Known rows, with every way that one mark hangs from another:
K10(K107(K115) K816): [-12   5  15 -11  17   9 -26   6  -6  25  -5  -1  20  -9   6  20  19   0
  18  -7  -4  -5   0]
K598(K115(K107 K711) K618(K736)): [-18 -29  14 -15  13 -10  35 -48  13   6  -9   6   7  30 -10 -60  -9 -17
   1  -7   2  14 -42]
K711(K115(K107) K273 K870): [-27   0  -2   6  27   0  -2 -16 -17  11  37  -8   3  23 -18 -20   0 -21
  -8 -10  12  23 -28]
K115(K107 K711(K870)): [-15 -24  -8   9  -5   5  11 -37  -9  31   6 -19   5  15 -19 -38  -5 -10
  -9   1   8  23 -25]
K107(K115(K598 K711) K618): [ -8 -13  -4   4  13 -23   3 -16 -13  33   3 -31  -8  31  -9 -34   6   7
  -9 -34  -2 -21 -16]
K10(K107(K115(K711) K618(K736)) K816): [-25  -4  20 -14  34 -10 -21 -24  -1  36 -10 -27  28  12   5 -29  24 -14
  36 -21   4  -7 -10]
K598(K115(K711) K618(K107 K736)): [-22 -13  30 -24  20 -17  44 -38   7  12  -1  14   3  14   9 -45  10  -2
  10  -9  -7 -11 -34]
K618(K107 K736): [-13   1   6 -25  12  -9   2  -1  11  -7  13   2   8   3   7 -14   9  -6
  16   0 -10  -8   0]
K618(K107(K115) K736): [-21  -4   4 -29  20 -21  -3   8   1   7  14   4   7   7   3  -6  10  -5
  23 -17 -17 -24 -12]
K816(K10(K107(K115))): [-21  -3  12 -18  19 -15 -20  21  -1  27   9   3  16   0   7  19  31 -10
  11  -4  -7   6  12]
K115(K711(K870)): [-15  -9  -4   6   5   4  13 -31 -17  34  -1 -18   3   7  -1 -28   3   1
  -1  -4   0  12 -24]
K273(K711): [-3  9  7  9 -6 -3 -2 -4  2  5  0 -6 16 10  1  6 -6  5 -3  3 -4  3 -7]
K598(K618(K107(K115))): [ -9 -10  12  -6   9 -23  23   1 -11  11   3  24 -15  -6   9   5  16  10
   8 -12  -6 -28 -17]
K816(K10(K107(K618))): [-13   5  24  -6  23 -13 -15  12   6  13   9 -10  15  -1  10   0  40  -9
   7  -1   9  11  31]
K618(K107(K115(K711)) K736): [-24 -15   4 -21  10 -25   8 -14  -1  28   8  -7   6  17  -4 -24   9 -11
  21 -16 -10 -20 -24]
K10(K107(K115)): [-12  -1  14 -17   1  -5 -14  16  -2  15   1   2  12  -3   3   9  15  -4
  14  -5  -8 -11   6]
K115(K598(K618(K736))): [-10  -7 -13 -29  24  -4  15 -23   5 -21  -8   4  -8  22  20 -39   2   4
   2  -3 -17   6 -19]
K115(K107(K618) K598 K711(K870)): [-13 -21  -9   9  11  -1   8 -40 -10  28  13 -42  -3  32 -17 -62   3   2
 -24 -16   6  14 -19]
K816(K10(K107(K115(K711)))): [-24 -14  12 -12   9 -20  -8  -1  -3  48   3  -6  15  10   1   1  30 -17
  10  -4   0   8   0]
K870(K107(K115(K598) K618(K736))): [-16 -10 -15 -18  31 -29 -18  -6  -1  -5  23 -30   2  36  -9 -40  15  18
  12 -16 -19 -14 -14]
K711(K115(K107(K618(K736)) K598) K273 K870): [-36   4  -9 -15  58 -10  -9 -27 -12  -2  43 -34   5  51 -11 -64   6 -19
  -6 -29   1  19 -27]
K10(K107): [ -4   3  16 -14  -6   7  -8   8   8  -1   0   2  13  -7   7   0  15  -5
   7  11  -1   4  16]
K107(K115(K711(K273 K870)) K618(K736)): [-45  -2   5 -11  50 -34  -5 -23 -19  34  18 -34  12  19   0 -53   9 -15
  31 -25   7  -7 -30]
K816(K10(K107(K115(K598 K711)))): [-23 -15   1 -23  13 -16 -10  -3  -2  44   7 -15   8  26   4 -13  30  -7
  -5  -7  -8   9  -1]

Rows:
[-32  -4  19   2  19 -13  11 -33 -10  26  35 -19  11  13 -14 -42   8  13
   0  13   8  11 -36]  K598(K115(K711(K273 K870(K107))))
[-12 -15   2   5   6 -22   2 -26   8  11  22 -35  -5  33 -21 -57  -4 -15
 -16  -4  28   7  -2]  K115(K107(K618) K598 K711(K273))
[ -7 -28  19   5  -2  -6  40 -42   5  17  -8   9  -4  20 -16 -41  -8  -7
 -15  -5  11   9 -35]  K598(K115(K107 K711) K618)
[-31 -25 -13 -22  24 -40  10 -36  -2   2  18 -11  -7  37  -1 -60   7   6
  18   9  -3   0 -41]  K870(K107(K115(K598(K618(K736)) K711(K273))))
[-13  -7  -9  10  17  13   3 -22 -21  17  23  -8   2  27 -20 -16   0 -11
 -16 -19  -3  22 -31]  K711(K115(K107) K870)
[-16  12  23 -19  37   7 -27 -11  10   0  -5 -18  29  -1  14 -18  25  -9
  30  -5   4   6  14]  K10(K107(K618(K736)) K816)
[-13  -3   2   7  13  -8  -3  -7  -2  -1  32  -1   1  27 -24 -12  -5 -27
  -9  -7  19  15 -16]  K711(K115(K107) K273)
[-20 -17 -12  -4   4 -31  -6 -16  -6  19  32 -24  -5  31 -18 -33   4  11
  -1   8   4  -5 -25]  K870(K107(K115(K598 K711(K273))))
[-40  -6   2 -32  37 -18  29 -43  -7  10  20  -9  -7  19  21 -67  15   0
   8   5  -3   6 -34]  K115(K598(K618(K107 K736)) K711(K273 K870))
[-44 -11 -12 -30  47 -25  17 -39 -20  22   9 -14  -6  29  16 -63   4  -3
  16 -13 -10   3 -51]  K107(K115(K598(K618(K736)) K711(K273 K870)))
[-47  -1  33 -28  45 -20  40 -42  -6  19  21   5   6   7  15 -57  13  -4
  16  -4   1  -1 -43]  K598(K115(K711(K273 K870)) K618(K107 K736))
[-17  16  -9   5  25  13   2 -22 -27  19  22 -21  10  43   2 -12   2  14
 -25 -24 -25  13 -38]  K273(K711(K115(K598) K870))
[-13  -3  26   7  19  -6 -16 -17 -10  46  -9 -24  19   3  -1 -10  25  -3
  19 -20  13 -11  -3]  K10(K107(K115(K711) K618) K816)
[-13  -2  -9  -4  18  -3  -6 -11  -2  -5  36 -11  -7  43 -20 -24  -6 -18
 -23 -10   9  16 -16]  K711(K115(K107 K598) K273)
[ -5 -14 -19  -7   4 -15 -12   1  -7   4  22 -14  -7  25 -13 -11   9  25
  -6  -1 -18 -10 -17]  K870(K107(K115(K598)))
[-24 -18   8   0  14 -18  37 -30 -29  44   3   6 -13   0   7 -23  19  11
   7 -16  -7 -16 -41]  K598(K618(K107(K115(K711(K870)))))
[ -1 -28 -15  -1 -15   1   8 -31   7  15   4 -21  -5  34 -22 -42 -10  -8
 -25   1   5  16 -14]  K115(K107 K598 K711)
[-36   5   3  -9  44 -25 -16 -17  -4  -9  38 -30  14  11  -1 -49  18   5
  27   9   7  11 -11]  K711(K273 K870(K107(K618(K736))))
[ -7   0  35 -10  14  -8  37  -9   1   1   6  28  -8  -5  10  -8  13  14
  -6  -8  -5 -19 -17]  K598(K115 K618(K107))
[-31   0   5 -40  50 -24 -28  11   5  14  14 -22  18  28  14 -23  37  -8
  15 -23 -17   1  12]  K816(K10(K107(K115(K598) K618(K736))))
[-49  -2  15 -16  34 -23 -13  -5 -15  56  24 -15  19   3   7 -13  33 -19
  17   2   7  18 -10]  K816(K10(K107(K115(K711(K273 K870)))))
